Each row was made from one path, in order. Every step used is in the known rows, and no mark comes twice. Write each row's path.
Known rows
depu-mapupa: -8.6 10.3 -17.1 -12.5 -3.5 5.2 6.4 -41.0 19.5 11.5 -16.4 -7.6 -11.0 -2.3
 -2.2 16.8 -16.3 10.4 19.5 -23.0 -1.5 12.9
fogup-fevir-nakapup-patare-debi-depu-mapupa: -26.2 6.9 -27.9 25.5 -5.2 -16.0 32.2 -33.5 24.0 24.1 10.8 -31.0 10.1
 -22.8 -3.0 45.1 -30.6 33.4 -24.6 12.2 32.3 9.0
depu-debi-fogup-kaluzur: 25.0 23.1 -32.9 -10.2 -8.8 18.1 -5.0 -16.8 -17.2 11.8 -24.2 -54.2 11.0
 7.5 -7.3 -8.8 3.5 7.4 11.8 -12.5 56.5 16.5
kaluzur-fogup-fevir: 9.4 -28.8 -4.8 -22.6 -0.1 -14.5 -13.5 -41.1 7.3 13.9 -3.0 -3.8 29.2 11.5
 1.8 22.4 -7.6 25.5 -9.8 17.5 1.2 28.9
patare-nakapup-fevir-fogup-kaluzur: 12.0 -26.9 -2.2 14.8 6.8 -15.1 6.0 4.3 -9.0 19.7 -38.3 -54.5 -18.3 10.8
 -9.9 9.9 -10.2 58.0 -47.1 47.3 23.0 10.2
debi-depu: 9.8 -3.6 -12.6 -8.6 -8.6 8.8 20.3 -0.9 1.2 -33.1 0.0 7.6 -20.7 -6.7 19.1
 24.5 9.5 -13.5 -4.1 16.1 16.8 -21.5
fevir-nakapup-patare-debi: -44.5 12.8 -8.1 34.0 1.4 -11.1 44.4 0.1 11.0 40.8 7.0 -41.1 -11.1 -22.9
 -26.4 7.1 -30.7 40.1 -28.3 -10.5 28.1 11.1
patare-nakapup: -1.7 -11.7 -1.3 3.0 6.5 -13.4 1.0 30.9 -18.5 -3.3 -32.1 -1.8 -22.9 11.2
 -7.3 -5.4 -12.0 22.0 -8.2 15.8 5.4 -0.3
fevir-nakapup-patare: -47.3 13.2 6.0 15.8 2.9 -26.9 29.3 0.8 1.3 24.1 1.9 -43.4 -1.6 -0.8
 -37.3 15.0 -30.5 35.9 -29.2 -21.5 9.5 7.9
nakapup-fevir-fogup: 4.1 -26.5 4.3 14.8 7.3 -4.0 13.0 -19.4 11.7 22.3 -6.2 -45.4 -13.1 -7.8
 -0.9 25.2 6.0 54.8 -35.9 48.6 9.2 8.6
nakapup-fevir-fogup-kaluzur: 16.8 -17.5 1.0 15.8 2.2 -1.1 6.5 -32.5 12.7 29.4 -9.0 -65.3 6.0 -0.3
 -3.0 19.7 2.4 46.4 -47.0 37.7 22.7 14.5
depu-fevir: 22.8 14.2 -5.4 -20.7 9.4 -17.6 -6.7 -13.7 9.9 0.1 -10.4 4.5 -18.4 -11.2
 0.1 7.2 -4.8 6.2 -10.9 20.3 11.2 -1.9
kaluzur-fogup-fevir-nakapup-patare-debi: -18.4 -20.3 -11.4 2.4 0.6 -19.0 17.3 -41.7 15.4 41.4 2.9 -29.6 22.2 -7.6
 -13.2 26.9 -26.8 51.1 -29.0 11.9 21.8 36.1
kaluzur-fogup-fevir-nakapup-patare-debi-depu-mapupa: -17.0 -16.1 -25.9 -9.0 -5.2 -13.2 31.4 -64.6 26.7 30.7 -3.8 -28.1 5.3
 -13.1 -4.8 48.5 -30.9 47.6 -22.0 9.5 29.5 31.6
moto-fogup-fevir-nakapup-patare-debi: -43.5 8.6 -19.6 7.2 -7.3 -30.1 14.8 -13.8 15.3 49.0 14.9 -51.5 7.1 -11.4
 22.0 36.1 -12.5 40.2 -55.5 -9.6 20.4 30.5
patare-debi-fogup-fevir: 13.8 -12.3 -43.6 27.5 -4.4 7.2 21.0 -10.3 14.7 29.7 1.7 -30.0 -11.7
 -23.3 28.2 10.0 5.0 47.8 11.9 25.2 54.2 16.9
nakapup-patare-debi-fogup-kaluzur: -4.1 12.4 -44.8 35.6 -16.4 -8.6 33.3 13.4 27.5 39.9 -8.7 -56.0 -13.4
 -10.7 2.6 4.6 -27.9 43.1 11.2 -15.8 57.4 34.0
nila-fevir-nakapup-patare-debi-depu-mapupa: -11.8 5.3 -26.1 6.6 -5.6 15.8 64.8 -32.4 39.1 41.4 -11.3 -57.1 -26.9
 -17.6 -15.9 30.3 -34.0 59.1 -20.7 6.8 18.2 11.9
depu-fevir-fogup: 17.9 2.8 -1.6 -22.6 9.6 -33.5 7.3 -39.7 5.2 10.3 -20.2 -20.1 -31.2 -17.9
 -10.7 21.6 16.5 44.3 -23.5 20.4 23.7 1.1
depu-debi-fogup: 10.5 14.4 -30.7 -13.0 -3.7 15.7 1.9 -7.4 -17.2 4.6 -20.1 -36.2 -9.0 -0.2
 -4.6 -2.6 7.1 15.9 22.7 -3.2 42.1 10.7
mapupa-depu-fevir-fogup: 27.1 -7.9 -3.3 -23.0 15.4 -26.6 17.6 -57.6 11.8 14.8 -34.6 -6.6 -7.2
 -4.0 2.0 14.4 14.4 29.2 -32.5 38.9 31.0 -1.7

Which path is each row?
6.2 5.2 -22.2 -1.2 13.2 -23.2 42.3 -39.3 21.6 37.7 -32.7 -35.0 -20.8
 -10.0 0.2 11.9 -18.8 49.8 -29.6 29.1 57.0 10.6 -> mapupa-depu-fevir-nakapup-patare-debi-fogup
4.3 3.9 -24.5 -16.9 -11.2 9.6 24.9 -35.3 18.2 -24.9 -11.9 3.9 -30.8 -9.3
 18.1 39.2 -3.7 -4.3 9.6 -1.4 15.7 -11.7 -> debi-depu-mapupa
-44.2 16.5 -22.4 21.9 -4.5 -4.7 58.4 -22.3 22.2 30.4 0.2 -39.4 -26.5
 -29.0 -17.7 29.4 -33.5 35.8 -21.7 -13.9 37.5 6.3 -> fevir-nakapup-patare-debi-depu-mapupa
-5.9 -10.8 -17.4 4.4 3.6 -23.8 8.9 -25.8 -5.0 15.9 -10.2 -61.6 0.7 11.7
 -3.9 27.4 1.7 69.6 -7.9 4.0 33.8 12.9 -> debi-fogup-fevir-nakapup
-14.2 -21.9 -15.7 -2.7 -4.7 -14.9 27.0 -41.5 15.7 23.9 3.4 -24.7 11.6
 -11.2 -2.5 39.7 -22.3 42.4 -30.9 22.3 31.0 25.0 -> kaluzur-fogup-fevir-nakapup-patare-debi-depu
0.9 28.9 -24.1 4.2 5.3 -29.6 29.3 -26.9 17.4 41.3 -18.1 -63.2 -25.9
 -18.5 -17.5 14.3 -28.8 55.1 -32.6 -2.2 60.3 17.2 -> depu-fevir-nakapup-patare-debi-fogup-kaluzur
-9.0 16.9 -32.1 1.5 -2.0 -8.5 7.0 -9.8 -12.7 20.0 -12.0 -59.4 13.4 1.1
 -21.2 16.4 -12.1 40.0 3.3 1.0 47.8 20.9 -> depu-debi-fogup-fevir-nakapup-patare
-21.4 -20.3 -0.1 -11.0 1.4 -31.7 4.7 -40.4 7.9 28.9 -2.7 -31.2 28.8 11.3
 -22.0 31.9 -27.3 47.1 -28.1 3.3 6.6 34.9 -> kaluzur-fogup-fevir-nakapup-patare
1.0 -33.6 1.7 12.2 12.0 -16.2 12.5 15.0 -8.8 13.9 -36.2 -39.3 -34.0 5.0
 -8.2 14.3 -8.0 66.6 -39.3 54.8 12.4 7.9 -> patare-nakapup-fevir-fogup
-2.3 15.2 -11.4 -15.4 1.0 -21.3 34.3 -11.5 11.2 -17.5 -7.9 -15.7 -37.4
 -18.0 -3.3 39.2 -12.8 16.0 -32.1 18.5 31.7 -17.6 -> debi-depu-fevir-nakapup-patare
-11.1 1.0 -43.8 38.2 -11.6 -18.1 28.5 17.6 28.3 36.3 2.1 -39.6 -10.7
 -13.1 6.2 18.8 -26.3 51.9 17.4 3.1 46.3 32.5 -> nakapup-patare-debi-fogup-fevir
-4.4 8.1 -35.4 20.3 -9.9 -18.0 50.0 1.9 30.4 16.8 -2.2 -21.0 -41.2 -38.3
 3.8 32.5 -12.9 36.5 -7.9 18.4 52.3 8.2 -> nakapup-patare-debi-depu-fevir-fogup
-18.1 -5.9 -21.7 12.1 -0.1 -36.5 15.3 -12.2 3.9 21.3 -10.2 -69.7 -0.9
 14.6 -10.7 32.3 -11.5 75.3 -5.3 -3.4 35.3 22.2 -> debi-fogup-fevir-nakapup-patare
-10.4 -25.0 4.8 -19.2 6.0 -17.9 -2.2 -55.2 0.5 22.9 -1.8 -23.9 29.3 9.3
 -13.2 25.9 -11.1 39.2 -31.6 11.0 4.6 25.6 -> kaluzur-fogup-fevir-nakapup
-42.0 9.1 -17.6 30.2 -0.1 -16.2 49.6 -1.6 10.0 43.0 -3.3 -62.1 -24.8
 -15.8 -21.5 12.7 -27.1 64.5 -18.6 -15.5 43.4 16.8 -> fevir-nakapup-patare-debi-fogup
-13.1 25.0 -11.0 5.2 10.3 -25.9 29.6 -13.8 17.0 33.1 -5.4 -27.4 -29.8
 -31.0 -20.0 13.2 -30.3 37.3 -35.3 11.9 33.1 7.0 -> depu-fevir-nakapup-patare-debi
24.1 -0.6 -13.3 -26.1 -0.6 -17.5 26.8 -33.4 7.8 -25.9 -15.8 -7.5 -43.7
 -21.7 11.7 43.5 23.4 21.7 -22.9 32.0 35.4 -21.0 -> debi-depu-fevir-fogup
16.0 8.2 -34.7 -7.6 -2.3 6.4 -8.2 -14.4 -14.9 6.0 -13.4 -36.3 13.5 0.7
 -1.0 8.0 5.9 18.2 17.3 13.7 43.0 13.4 -> depu-debi-fogup-fevir
-10.3 21.2 -20.1 4.0 10.0 -30.9 34.1 -16.4 16.4 35.2 -15.1 -48.7 -43.0
 -24.3 -16.9 18.4 -25.3 62.0 -24.6 6.0 48.8 13.1 -> depu-fevir-nakapup-patare-debi-fogup
17.9 4.7 -11.3 -12.8 5.6 17.1 5.6 -27.6 -7.8 7.4 -21.1 7.5 27.3 1.0 -0.2
 -13.4 0.4 -23.8 -6.4 27.0 26.8 -1.0 -> mapupa-depu-debi
-2.4 15.3 -37.4 20.8 -10.5 -8.1 39.6 18.7 34.1 10.5 2.6 -4.1 -35.6 -34.8
 11.3 23.0 -26.0 14.6 -1.3 17.5 44.3 6.0 -> nakapup-patare-debi-depu-fevir
11.3 8.9 -27.8 8.5 2.0 15.2 46.5 -23.1 14.9 7.0 3.5 -3.9 -42.8 -51.5
 21.4 18.7 0.7 11.0 -28.2 39.7 55.3 -18.1 -> patare-debi-depu-fevir-nakapup
-1.0 -8.9 -36.4 30.7 0.1 4.9 31.1 -23.5 9.2 39.3 2.0 -47.2 -13.0 -26.3
 16.5 12.4 2.4 58.2 -6.3 19.7 57.6 14.1 -> patare-debi-fogup-fevir-nakapup
5.8 2.1 -41.1 12.8 -11.7 32.7 43.9 -29.5 27.9 6.2 1.0 4.9 -35.6 -43.0
 31.3 22.7 -2.8 0.3 10.1 16.0 44.3 -5.9 -> patare-debi-depu-mapupa
